In the rows, 128 means zero.
Known rows, with every way that one mark hangs from another
[S K]: [136 131 104 121 133 125 130 126 144 112 121 141 115 131 121 129  93 107
 139 126 147 142 128 132 123 128 116 142 131 131 148 133 157 122 123 129
 129 114 120 129 109 108 134 122 123 139 131 132 122 136 114 127 120  96
 125 115 123  99 122 133 139 111  94 124 121 128  95 125 117]
[H [G A L]]: [ 81 117 101 158 142 121 141 118 112 126 188 101 116  89 134 129 108 150
 169 119 145 122 110 108 125 126 163 135  85 120  94 177 141 112  98 122
 107 177 116 119 112 128 151 119 109 150 138 141  94 130  95 120 113 146
 142 133 138 142 141 135 109 149 138 142 129 132 138  98 123]
[H [G A]]: [ 86 123 136 145 127 125 135 142  92 140 170 114 135 106 143 117 111 143
 157 126 149 132  92 119 110 139 156 138 107 126 120 123 130 112 135 115
 113 158 136 123 111 139 153 126 108 138 129 129 105 131 116 115 128 133
 117 127 140 130 116 143 114 138 140 144 108 146 117  94 113]
[L G]: [124 118 133 135 136 141 130 117 110 137 141 146 118 120 112 147 112 161
 139 119 131 129 112 117 120 111 148 103 128 126 133 112 140 123 113 136
 105 135 124 110 138 145 144 116 134 142 118 118 119 119 135 143 127 113
 130 138 103 131 109 115 130 125 125 130 138 140 103  89 116]
[H [G [A C] L]]: [ 70 114  96 165 171 140 156 123 113 136 190  93  85 102 132 139 120 138
 166 123 132 123 133  84 123 154 163 123  84 116  78 181 153 121  90 144
 119 162 117 152 111 143 134 117 103 154 136 144 105 141 106 116 124 112
 148 123 121 120 142 139  78 168 116 136 116 138 150 141 100]
[C [A [G L] J]]: [123 143  99 147 113 123 156 133 135 151 159 126  80  96 171 133 175 169
  90 136 174 145 152  56 131 203 150 151  63 110 100 215 131 136 106 107
 121 130 139 140 129 146 118 148 116  93 152 157 138 115 108 165 125  95
 203 136 101 184 154 101  84 213 117 114 121 132 182 172  99]
[H [G A [L K]]]: [ 79 109 115 144 130 108 155 129 130 114 168 107 137  98 120 153 115 160
 181 130 135 136  94 113 135 105 161 133  76 134 107 183 161  78  97 127
  94 199 123 126  99 138 151 114 105 134 148 127  80 103  90 102 104 138
 132 148 145 109 121 130 134 125 121 145 124 136 110 106 124]
[S [K E [L [G A H]]]]: [147 122 103 130 112 104 128  93 175  78 197 114  80 111  94 165 107 151
 196 158 112 124  98 138  84  97 120 160 151 113 100  95 165 139 151  81
 101 175 106  74  89 197 150 111  96 189 142 139  87 148 108 173 123  62
 146 106 137  66 145 114 104 106  69 140 164 163  63  96 124]
[J [A C [G H [L K]]]]: [ 88 118 113 136 167 128 185 108 150 100 202  91  41 109 136 179 158 151
 129 161 115 115 161  56 158 136 105 146 112  93  52 214 178 103  96 154
 127 163 118 157 145 197  89 130 109 105 124 120  85  84 105 123 115 139
 180 124  91  95 200  84 102 159  71 119  93 105 169 184 114]
[K S]: [151 110 118 104 133 117 142  99 155 122 116 124 137 127 137 139 122 141
 117 118 123 124 139 155 137 117 122 113 147 139 133 122 126 119 144 102
 107 120 122 104 123 117 130 139 126 141 141 133 154 152 114 136 134 130
 124 141 126 112 134 144 108 126 120 156 142 149 148 111 146]
[J [A C [G L]]]: [ 99 118 104 149 174 155 173 110 143 129 178  98  40 108 142 159 149 150
  98 137 137 136 182  52 154 165 114 131 103  96  79 190 162 130 110 156
 127 124 108 147 160 147  97 137 102 111 101 124 115 131 117 129 135 111
 177 126  77 132 188 104  82 185  93 137 126 112 177 159  97]
[J A]: [124 119 145 136 135 144 124 117 121 131 130 123 113 127 140 142 111 132
 115 132 135 141 126 127 134 100 119 141 139 121 117 117 144 103 139 118
 139 124 111 113 167 134 131 136 129 121 101 104 100 127 134 127 130 135
 126 127 115 130 145 125 131 127 125 149 139 117 130 117 126]
[A C [G [L K]] J]: [108 131  98 125 144 122 197 172 166 132 152 116  49 128  94 172 184 153
 122 135 131 139 179  42 174 194 141 123  73 118  89 216 162 114  80 161
 117 136 144 167  98 144  99 127 105  94 153 145 140  90 101 113 122  69
 181 149  89 160 136  93  80 191  57 110  73 124 156 200  96]
[S [K E [L [G A]]]]: [161 117 102 125 104 112 137 114 179 104 159 133  84 115  88 165 104 160
 177 144 133 157  98 143  87 102 128 139 139 121 127  77 165 120 142  93
  92 154  99  77  98 151 155 106 102 181 135 129 119 165 113 151 129  26
 137 126 129  73 104 129 108 119  71 157 168 167  35  76 115]
[L [G H] K]: [115 113 143 121 130 110 132 112 123  99 176 137 120 121 102 165 123 164
 165 136 103  97  96 112 120  80 137 113 130 124 114 130 150  94 112 138
 107 174 136 107 120 183 137 103 131 131 140 101  86  71 120 144 100 149
 142 131 124 107 115  89 154  87 103 122 111 129  99 114 135]
[H [G [L K]]]: [ 99 105 124 134 141 111 161 138 139 123 135 145 140 132 105 160 120 165
 167 129 129 113 110 113 145 116 171 116  86 146 132 179 152  85  88 158
  87 172 123 132  97 147 148 106 135 123 146 119  97  97  80  89  99 148
 144 166 126 104 134 114 122 105 114 141 137 132 111 108 138]
[L [G [A J] H] [K E]]: [120 117 135 126  91  77 145 139 152  97 200 111 101 110  77 180 157 167
 166 145 126 133  82 101  92  97 152 138 133 119  83 134 126  95 128  94
 125 203 130 101 118 200 141 113 104 146 160 126  76  82 112 156 115  77
 140 135 135 150 103  96 133 106  71 129 101 144  92 133 114]
[A J]: [140 137 127 128 109 117 139 172 135 142 129 134 120 134 108 136 137 124
 108 120 135 129 144 108 134 160 132 121 116 126 114 148 118 132 110 115
 147 119 142 128 129 116 136 134 130 118 133 126 136 121 124 129 130  92
 142 142 117 174 108 129 100 148 114 116 114 118 138 159 120]
[C A]: [126 128 140 135 117 135 126 111 105 145 134 133 128 107 169 120 129 139
 120 145 149 149 112 140 111 127 148 144 107 126 133 134 125 113 132 101
 125 122 121 134 149 153 128 136 130 113 141 129 123 132 134 158 130 126
 160 120 128 119 131 137 126 145 139 136 135 145 134 136 116]
[H [G [A C J] L]]: [ 81 127 102 165 155 139 163 166 116 148 190  89  66 105 113 149 131 136
 143 122 131 132 140  67 124 184 185 120  69 116  62 200 149 125  80 135
 141 151 135 144 112 130 139 119 101 138 143 147 106 128 104 115 131  71
 153 135 117 181 122 140  51 179  91 128  97 129 164 166  92]
[A C G J]: [118 144 123 124 147 143 170 189 135 157 156 118  57 132 116 137 181 135
  92 130 142 143 171  51 146 228 136 121 117 110 106 150 131 154 116 148
 138 103 150 155  99 149 103 146 102  97 135 144 154 123 126 126 142  58
 162 132  81 191 125 104  57 203  87 111  74 129 162 192  86]
[A C G]: [105 133 117 126 159 145 163 150 120 139 155 114  55 126 131 136 164 136
 107 132 125 131 161  63 141 198 130 127 132 115 118 140 133 152 134 156
 111 113 137 163 104 155  99 135 104 112 122 148 142 133 129 126 143  89
 153 117  91 145 146 115  85 177  95 124  90 135 150 172  96]
[C [A [G H L] J]]: [118 150 108 154 117 112 150 111 133 129 203 107  75  92 179 131 179 160
 102 143 162 117 152  58 124 193 141 168  80  97  68 245 124 153 102 102
 130 162 145 144 128 194 115 150 115 108 162 151 117 103 104 184 111 134
 224 119 108 167 187  84  83 194 121  98 116 130 202 189 112]
[U E]: [118 107 117 132 111 125 124 125  92 110 157 126 147 115 144 122 116 124
 129 121 143 121 101 116  95 136 112 124 145 124 112 113 121 135 156 143
 119 133 110 111 122 129 128 147 135 117 144 104 123 150 122 121 122 136
 124 124 107 142 154 115 136 136 114 111 132 120 115 110 138]
[H G]: [103 116 149 134 138 131 138 158 100 146 142 141 142 136 134 128 113 140
 132 125 135 113 107 124 123 151 165 112 125 143 146 109 130 117 124 143
 108 136 138 127 104 143 151 115 134 125 123 127 120 127 109 102 120 125
 119 146 122 136 126 115 110 134 138 141 134 134 124  94 130]
[L [G [A J] H] K]: [ 99 135 133 128 109 100 133 156 121 106 208 111  96 102  99 175 136 164
 173 141 130 125  87  85 103  95 143 142 105 113  70 166 150  81 108 104
 141 196 147  93 120 172 153 125 104 124 155 114  66  54 119 156 110 106
 141 127 129 151  91 100 127 115  88 109  85 136  96 137 112]
[G H L]: [118 130  93 149 145 114 127  84 148  94 184  98 114 115 141 137 133 131
 146 130 115  86 150 112 125 112 115 139 104 109  74 216 133 148  94 121
 128 176 122 132 136 165 113 130 118 149 141 142 108 112 103 147 115 181
 154 123 144 114 178 101 130 125 127  98 151 111 171 155 145]

Rows
[ 98 124  96 141 118 102 152 101 148  89 161  98 112  87 118 153 139 143
 179 137 129 146 116 121 136  76 115 151  77 122  91 200 157  72 102 113
 111 186 112 123 127 120 121 129 109 131 156 127  96  89  99 131 107 140
 130 127 156  92 119 126 156 118 104 133 116 134 107 138 127]
[G A [L K]]
[194  98 123  94 100 107 161 108 213 102  93 128 139 155 113 160 148 166
 133 146  92 122 153 174 128 126 130 120 174 138 144  73 115 133 164  75
  79 130 103  90  93 155 134 129 129 166 150 148 165 190 102 137 145  75
 146 155 141  87 153 145  61 133  88 191 203 170 126 117 165]
[K E L S]
[151 128 113 127 138 128 116 102 157 102 174 140  95 130 108 169  85 144
 180 142 109  92 115 132 107 117 132 131 136 117 117 115 177 136 114 120
 104 136 125  83  85 157 155 101 113 165 131 126 116 125 117 159 114  97
 154 123 109  83 145 109 104 118  92 116 167 142  84  98 142]
[S [K [L [G H]]]]
[109 142 115 129 172 131 152 128 122 119 200  94  52 120 141 132 166 126
 117 143 116  99 156  61 139 187 109 146 146 101  80 164 137 172 123 153
 130 130 143 163 107 191  94 129  99 127 136 146 127 119 130 144 133 114
 166 108 101 135 169  95  77 175 104 104  78 126 173 192 104]
[A C [G H]]
[168 129 104 127  91 106 146 152 181 120 163 136  76 123  72 172 124 159
 162 138 142 155 108 123  91 141 151 138 134 123 121  82 164 116 133  80
 103 148 118  74  91 143 162 113 103 163 144 135 121 157 109 155 133   4
 142 136 121 121  93 128  85 125  54 149 152 165  50 108 113]
[S [K E [L [G [A J]]]]]
[ 96 144 113 142 144 131 133 153 118 125 215  72  57 108 133 138 151  99
 139 139 120 118 142  81 107 166 121 153 123  96  34 179 139 138 116 109
 172 148 148 148 128 160 117 144  87 136 145 153 101 115 132 156 134  94
 143  93 126 175 120 130  70 176  93  99  72 122 164 205  96]
[G [A C J] H]
[123  77 109 116 110  72 190 107 186  89 143 108 141 108  98 175 123 186
 173 135 129 139 104 147 130  91 150 125 119 151 120 152 132  74 133  93
  58 202  91 112  96 165 152 112 113 164 168 139 103 147  70 112 110 123
 146 167 147  71 136 137  96 102  83 190 159 159 117 101 139]
[H [G A [L [K E S]]]]
[ 87 140 101 145 141 140 133 144 103 127 224  90  43  99 111 156 142 138
 147 131 119 112 121  69  93 151 142 126 117  93  42 160 149 126 100 112
 150 160 134 120 132 171 130 121  95 145 140 138  98 102 143 173 130  81
 156 103 117 175 113 119  77 159  92 102  86 137 140 167  88]
[L [G [A C J] H]]
[105 131  83 147 181 136 166 100 150 111 208  83  45 111 137 138 171 136
 126 140 119  87 178  48 145 181 111 146 106  93  55 221 148 174  98 154
 126 149 133 162 110 179  82 133  96 141 141 152 129 125 111 145 124 137
 180 111 107 129 196  85  78 176 101  93 111 116 199 191 106]
[A C [G H L]]
[171  87 131  84  95  81 175 109 203  94  89 136 150 146  89 171 133 157
 135 140 108 135 120 165 134  96 123 122 170 158 144 100 119  83 153 100
  77 153 102 109 106 163 129 120 141 143 159 134 136 145  96 119 122 101
 126 158 139  75 119 131 118  98  74 180 147 150 105 120 150]
[L [K E S]]
[101 122 102 127 166 133 192 130 164 123 151 107  52 113 103 162 179 156
 133 140 121 131 161  63 164 162 123 134  91 121 107 192 167 120  86 170
  93 143 125 166 102 155  96 125 109 108 145 144 135 107 103 111 117  98
 178 134  98 110 148  98 101 168  75 121  93 126 147 185 105]
[A C [G [L K]]]
[112 144 114 145 137 141 135 161 133 126 210  97  39 115 107 177 150 148
 160 154  92 102 128  92 110 161 152 129 114  96  39 138 154 132 107  98
 142 150 150 108 115 176 134 123  92 151 144 134 119 115 136 173 132  57
 172 111 110 164 122 120  34 172  88 113 113 146 123 165 104]
[K [L [G [A C J] H]]]
[105 129 134 133 164 160 160 137 114 144 169 109  48 123 141 146 155 140
  88 137 138 140 161  69 147 175 112 134 142 103 101 131 153 120 143 151
 122 102 122 145 146 155 107 142 106 106  96 120 121 132 142 129 149 103
 154 123  73 145 170 108  83 189  94 143 100 120 155 153  90]
[J [A C G]]
[108 154 119 135 106 106 116 137 126 111 204  80  99 101 137 132 143 116
 138 133 136 119 116  97 108 133 119 161 107 109  61 181 127 129 124  87
 168 166 148 118 129 149 131 147  91 133 147 142  89 100 127 157 123 125
 134 106 146 168 133 125  98 149 124  95  93 123 155 169 120]
[G [A J] H]
[154 104 104  98 124  58 199  78 228  60 162 101 117 119 111 175 175 180
 142 145 122 108 159  99 145 112  98 150 138 130  96 184 126 119 136 107
  68 188 103 124  92 206 108 132 117 148 174 151 126 128  71 141 111 143
 179 159 134  70 205  85  96 127  71 151 146 142 164 145 151]
[A [G H [L [K E S]]]]
[123 145  95 145 136 103 154 139 154 119 203  99  75 107 132 133 176 150
 112 129 146  97 176  54 136 189 114 158  93 102  61 232 132 163 103 122
 134 158 143 137 110 160 116 149 112 120 148 156 115 101  93 147 119 138
 187 134 122 181 178  72  88 189 110  85 111 112 193 188 120]
[A [G H L] J]
[168  99 114 112  99 100 152  91 190 100 140 118 114 117  96 173 130 196
 166 137 106 141 108 164 100  91 136 119 164 131 115  68 129 117 163  63
  64 157  99  63 101 165 153 127 101 182 144 134 138 177 116 168 145  67
 150 149 133  87 122 146  68 119  79 194 191 185  88  79 141]
[K E [L [G A]] S]
[136  96  94 114 109  52 171  65 214  49 166  70 126 100 108 166 142 157
 180 155 112 123 124 135 124  61 100 155 138 124  70 193 136  96 134  70
  96 208  85 109 120 187 126 132 101 176 179 154  99 128  78 150 109 150
 154 140 172  51 170 125 126  98  83 164 147 142 145 144 151]
[G A H [L [K E S]]]
[105  92 129 137 112  85 174 123 164 106 159 106 130 108  97 157 132 171
 178 143 139 140  96 124 127 102 164 131  99 135 114 159 145  90 109 117
  83 209 107 124  94 170 148 104 114 152 157 138  84 125  79 103 102 118
 132 159 159  92 133 121 132 119  96 167 141 145 100 106 124]
[H [G A [L [K E]]]]
[146 127 108 118 106 106 129 128 160 100 197 109  91 106 126 172 126 176
 161 129 104 102 124 138 110 117 125 136 134 118  67 127 143 110 139  53
 114 157 140  54 104 165 159 141  92 153 157 133 118 120 114 186 128  86
 161 143 121 145 132 132  40 145 104 147 147 172 126 119 145]
[K [L [G [A J] H]] S]
[128 147 135 132 107 131 152 153 109 164 144 145  90 110 168 127 169 157
  77 138 171 159 132  76 125 211 152 151 100 117 125 154 116 132 136  99
 125 112 149 136 126 152 123 150 116  81 143 152 140 115 130 160 133  89
 192 128 103 191 137 100  90 200 121 124 103 149 154 157  94]
[C [A G J]]
[147  70 127 105 116  79 193 112 200 100 104 130 164 141  89 181 129 182
 156 131 110 109 129 156 141 112 167 104 136 159 144 141 131  95 124 116
  62 175  93 120  88 167 142 103 137 156 166 130 120 149  60 100 114 126
 143 183 139  74 147 121  89 107  86 191 173 149 123 101 159]
[H [G [L [K E S]]]]
[ 90 130  76 158 166 127 145  79 141  94 223  53  59  84 133 143 139 108
 166 145 111 109 149  86 122 123 108 158  92  91  27 223 152 140  89 120
 148 174 112 152 133 166  99 133  94 167 145 154  95 123 117 155 123 144
 154  95 143 108 164 135  96 157 111  99 119 123 174 187 112]
[G [A C] H L]
[144  93  94 111  97  68 181  78 218  66 139  95 123 102  99 169 135 162
 171 138 125 157 123 149 136  67 116 142 121 141 103 173 141  73 140  72
  81 189  82 103 118 144 122 129 106 161 172 145 112 147  78 137 121 117
 143 149 159  60 135 146 125  96  72 175 154 148 122 129 141]
[G A [L [K E S]]]
[116 140  86 143 156 136 185 164 159 150 168 110  33 121 111 147 185 143
  97 123 140 134 202  27 153 218 141 127  86 106  82 215 146 164  86 150
 130 122 141 165 114 137  99 137 105 107 139 162 153 132 108 136 137  70
 182 136  80 181 154 100  55 210  84 106  95 118 183 197  88]
[A C [G L] J]
